Each row was made from one walk, in order. Every step used is in the known rows, and no mark comes twice. Write each row's walk.
In the rows, zero is written as 128.
Known rows
B M: [134 138 118 142 127 129 143  98 105 161 115 129 135 125 125 106 100 148
  35 164 116 154 138 138 175]
B K V: [ 92 116 102 151 101 100 106  91 112 114 153  99 143 100 160 100 138 107
  71  84 155 146 133 111 187]
M V: [130 123  99 145 136 128 148 119  94 107  84  88 126 144 137  99  93 109
  49 152 128 154 119 114 155]
B H V M N K: [167 115 136 107 132  88 128 135 106 175  73 105 157 105 146  43 108 148
  89 154  86 152 128 120 143]
H N: [150 125 100 155  96 149 141 107  92 108 141  97 149 151 123 115 105 129
  54 110 141 157 138 101 145]
B H: [121 100 142 135 103 115 148  92 111 131 117  78 166 149 113  93 118 138
  38 137 103 166 125 106 158]
K B M X: [140 149 119 140 176 135 155 108 116 150 154 148 132 102 108 108 104 163
  43 140 107 129 138 190 191]
N K V M B H Y: [111 134 146 104 103  69 125 132 157 159  62 130 125 100 133  95 113 132
 106 126  95 129 149 108 187]
H N K V: [134 163  80 149  85 117 112  85 109 103 114 116 112  99 139  91 132  98
  73  86 148 134 140  94 155]
V M: [144 123 100 119 121 133 146 131  75 140  99 118 152 133 131 102 108 120
  56 141 121 155 130 137 160]
M B K N: [ 90  98 123 133 103 118 152 124 143 135  97 106 148 115 149 121  92 160
 109 113 150 169 118  86 167]
N K V M: [131 160  81 114 110 100 116 114  93 134  71 135 119  79 146  77 135  89
  77 114 124 134 130 136 173]
V K: [ 91 109 123 132 111 128 137  96 108 119 148 101 143 177 144 110 122 119
  56 129 147 182 139  97 178]
V K B H Y: [ 65  78 180  98 135  88 136  81 154 108 167  80 130 193 148 118 119 142
  43 105 127 165 129 108 207]
V M X: [176 136  96 126 134 162 165 157  88 139 127 125 155 118 104 106 106 142
  60 139 106 139 140 169 176]
N K V M X: [162 175  79 120 128 133 135 134 102 131  98 146 122  66 123  80 133 109
  80 115 111 118 142 164 187]
N K V M B: [113 162  96 128 114  83 125 140 111 157  52 159 130  74 142  83 124 104
 123 130 119 134 146 128 164]
M B H: [106 103 156 148 108  99 152 121 130 157 101  99 177 144 112  96 107 153
  83 150  97 164 141  97 144]
H N K B: [138 162  84 121 117 107 122  94 113  95 105 109 105 127 140  96 113 114
  70  90 136 133 119 123 142]
N K B: [107 166  95 120 141  93 122  87 121 123  88 113  98 117 141  76 125 111
  69 117 126 140 111 135 157]
H V: [117 120 137 151 146 119 130 102  78 147 119  94 144 109 160  68 140 111
  74 142 133 179 123  82 148]
B K N: [107  94 108 119  99 137 146 100 121 113 114  84 136 120 156 116 102 143
  65 100 156 168 100  92 180]
K V M B: [100 123 119 154 123  96 136 140  93 155 101 152 166  95 136  98 124 117
 115 128 130 146 153 125 168]
M B H V K N: [ 57  55 205 119 132 104 166 101 131 138 104  94 176 137 166  85 118 151
 109 136 125 212 114  40 159]
B H V K: [ 87  74 182 115 127 103 134  83 101 127 140  76 169 158 167  77 134 124
  58 130 117 199 122  72 162]
H V K N: [ 78  80 161 118 140 137 151  85  97 120 130  98 139 134 181  89 130 122
  78 122 164 208 105  50 175]

Which walk is each row?
[ 93  79 151 108 106 100 137  79 112  73 172  79 169 190 138 119 109 134
  45  80 127 162 129 111 160] : V K B H N
[ 90  88 126 112 125 146 171 107 112  83  97  90 121 171 160 119  83 117
  54 135 157 181 101  80 181] : M V K N
[143 137 109 132 142 126 153 119  99 135  77 118 123 133 134 110  71 131
  32 180 112 143 127 142 171] : B M V
[162 167  97 146 123 109 126 112 143 188 101 148 112 119 121  83  88 177
  63 174 111 138 152 149 175] : B M N K
[132 109 103 170 127 111 124 128  91 160 153 139 166 109 128  83 123 133
  86 127 137 140 160 145 181] : K V M N
[115 117 122 115 136 125 147 114 108 120 105 119 124 166 153 123  69 129
  31 170 128 160 136 130 189] : B M V K
[100 102 175 142 115 100 151 124 162 161 113  97 146 158 116 113 101 167
  83 150 103 160 150  83 173] : M B H Y
[ 87 102 151 129 143 118 126  96  91 130 145  97 143 145 179  84 140 109
  75 132 149 196 132  71 165] : H V K
[109 139 122 131 161 104 138  88 105 150 126 135 129 120 136 102 106 145
  39 145 121 142 127 159 179] : K B M
[150 127 116 171 135 124 140 111 123 189 149 140 146 135 116  96  89 184
  52 177 121 151 159 148 180] : B M N
[118 120 105 138 122 117 126 114  72 136 119 127 155  98 140  93 135  97
  66 116 134 145 138 135 177] : K V M
[150 171  93 107 128 106 125  88 119 125  99 134 103 109 140 107  92 141
  49 117 121 126 126 151 157] : H N K B M
[120 177 101 105 147  88 122  85 125 149  79 142  93 100 140  88 108 135
  50 144 114 134 117 162 174] : N K B M
[148 156  87 160 118 112 124 114 138 160 108 115 116 135 123  73 108 151
  81 148 128 144 147 121 158] : M N K
[106 165  94 146 109 102 111  81 116 128  94 121 103  89 140  72 146  91
  72 114 140 143 135 106 173] : N K V
[189 140  99 105  84 135 144 127 105 100 108 122 156  88 106  92 115 127
  64  87  88 113 144 152 166] : B H N K V M X
[161 137 111 111  67 118 135  97 123 103  85  81 139 145 119  94 102 133
  49 112 100 145 125  96 139] : B H N K
[101  98 151 138 109  83 145 131 104 152  92 125 192 105 123  90 121 127
  98 129  97 147 148 124 163] : K V M B H
[160 164  78 127  86 134 126 104 112 110  93 102 110 132 129 100 109 121
  64 109 135 147 133  98 141] : H N K
[142 141 111 114 182  77 114 131  96 166  90 135 121  87 169  45 117 133
 110 135 119 140 121 148 152] : H V M N K B
[ 60 102 156 123 177  89 122  83  89 118 158 105 138 138 188  78 147 104
  81 108 153 185 116  97 167] : H V K B
[120 156  93 179 117  97 108  94 136 154 131 130 116  98 132  61 135 127
  90 124 142 136 155 115 173] : M N K V
[173 150  79 124 117 112 129 145 116 169  87 133 131 125 125  78  94 147
  83 152 115 135 144 149 160] : V M N K
[158 155  73 115  87 119 116 117  87 107  91 132 128  91 142  95 120  95
  76  89 133 128 138 122 159] : H N K V M
[ 82  90 136 119 110 151 159  87 119 108 133  97 134 164 150 116 113 136
  60 118 164 194 114  76 185] : V K N
[104  97 131 101 131 143 170 106 115 108  88 116 120 157 158 129  61 143
  34 161 142 173 109 108 196] : B M V K N
[110 135 132 119 171 131 151 104 126 131 177 146 134 141 128 119 104 162
  44 130 120 145 147 184 209] : V K B M X
[130  98  91 148 108  93 109 132 106 147 161 125 167 101 156  99 110 140
  92  97 147 129 153 153 190] : B K V M N
[ 64  80 162 106 131  86 139  75 120 102 153  83 161 180 146 101 125 129
  45 106 119 171 118 123 174] : V K B H
